Each row was made from one small tree. The marks that hang from a mark follow it in brackets, in the order of their numbers. Every link used is in the known rows. Write each row's tree.
(in the rows, 128 means zero)
Known rows:
J219(J73(J21(J942(J375(J927) J929)))): [192 156 119 114  88 136 136 144 156 160 133 146 176 127 148 149 155 176
 136 117  95]
J942(J21 J219 J929): [192 176 104 119 128 110 119 149 157 161 153 163 196  95 140 129  91 182
 118 116  84]
J929(J942(J21 J219(J73) J375(J927))): [175 164 112 129  99 109 131 127 159 140 137 121 185 106 135 127  91 132
 113  98  83]
J924(J942(J21 J375)): [167 172 122 136 113 122 129 143 141 160 133  67 187 102 127 134  88 136
 115 112  94]
J942(J219 J929): [179 158 102 120 126 124 109 131 149 161 154 149 191 103 144 135 109 176
 127 126  92]
J219(J73(J21(J942(J375(J927))))): [187 155 119 115  85 136 139 142 155 160 130 146 171 130 150 148 155 170
 130 116  98]
J924(J942(J21 J219(J73) J375 J929)): [193 178 121 129 112 115 122 143 156 160 139 107 204  91 126 131  89 169
 120 106  80]
J365(J375(J927)): [137 140 102 125 113 126 137 124 131 153 147  89 154 136 124 145 119 111
 126 122 114]
J942(J21 J219(J73) J375 J929): [202 184 120 122 112 109 127 144 166 151 148 159 198 105 129 135  97 177
 133 100  75]
J73(J21(J942(J219 J375(J927) J929))): [197 165 113 122 110 122 140 145 165 164 128 132 180 114 140 153 130 173
 133 118  83]
J939(J924(J942(J219(J73) J375)) J929): [186 171 120 121 130 138 105 141 147 175 136  38 190  73 152 118  84 132
 105 129 111]
J939(J924 J929): [171 160 111 116 136 146 103 145 136 175 145  49 177  87 164 122  99 124
 108 143 124]
J219(J73(J21(J942(J375)))): [190 153 122 114  90 137 136 141 156 160 131 149 175 128 154 145 154 179
 128 119  98]
J219(J73(J21(J942))): [189 150 118 111  91 139 133 143 154 163 133 160 175 126 159 142 158 186
 123 124 101]
J219(J73(J21)): [180 147 116 112  87 143 127 137 148 158 143 161 172 130 161 137 160 173
 121 124 101]
J929(J942(J21(J73) J219)): [180 156 107 121 115 106 120 139 161 148 134 148 191  93 155 117  99 159
  98 113  89]
J939(J929(J942(J219 J375))): [173 151 118 126 133 130 110 118 140 160 147  80 179  96 155 127 103 123
 110 123 106]
J21(J73 J942(J219 J375 J929)): [208 165 120 114 124 105 125 157 177 167 113 154 193  99 143 149 129 199
 138 117  94]

Write each row's tree:
[177 150 115 128 102 122 124 117 159 141 137 125 188 110 147 128 108 146
 115 108  83] : J929(J942(J219(J73(J21)) J375))
[184 159 121 122 127 125 115 126 145 158 146  97 183  94 156 123 102 134
 105 116 102] : J939(J929(J942(J21 J219(J73) J375)))
[191 170 116 119 136 122 108 148 158 162 135  60 192  70 161 111  78 125
  99 125 105] : J939(J924 J929(J942(J21(J73) J219 J375)))
[191 182 116 129 113 104 124 152 161 161 131 103 197  89 122 135  93 156
 123 104  82] : J924(J942(J21(J73) J219 J375(J927) J929))
[183 169 112 124 100 120 122 126 158 151 147 136 185 117 123 147 116 151
 148 102  84] : J942(J219(J73) J375(J927) J929)
[174 173 108 125 122 132 113 162 147 166 137  55 199  81 142 122  77 148
 112 132 100] : J939(J924(J942(J21 J929)))
[185 183 114 123 105  93 136 148 170 155 127 153 174 109 128 137 103 141
 121  95  89] : J942(J21(J73) J219 J375(J927))
[187 171 115 120 126 127 112 144 154 160 139  54 189  76 155 114  76 117
 103 120 105] : J939(J924 J929(J942(J21 J219(J73) J375(J927))))
[190 180 119 123 115  97 131 147 170 156 130 163 182 105 137 131 102 160
 116 101  88] : J942(J21(J73) J219 J375)
[189 171 109 113 117 101 123 152 165 163 135 188 182  99 153 124 112 179
 101 114  96] : J942(J21(J73) J219)
[181 162 115 128 114 103 125 135 164 143 131 129 191  98 144 123  92 145
 108 105  84] : J929(J942(J21(J73) J219 J375))
[176 161 109 128 122 125 109 134 144 167 143 101 198  90 137 131  96 168
 117 125  92] : J924(J942(J219 J929))
[175 168 120 126 135 142 106 145 138 174 137   9 187  77 150 122  83 117
 109 135 116] : J939(J924(J942(J375)) J929)
[167 164 117 136 115 122 120 124 145 162 134  82 188 100 129 134  91 144
 116 114  93] : J924(J942(J219 J375))
[172 152 110 122 112 116 121 144 151 146 135 123 187 101 156 122 108 147
 105 118  96] : J929(J942(J21(J73)))
[168 168 112 130 121 137 112 150 146 162 135  35 197  88 136 129  81 135
 123 130  99] : J939(J924(J942(J375 J929)))
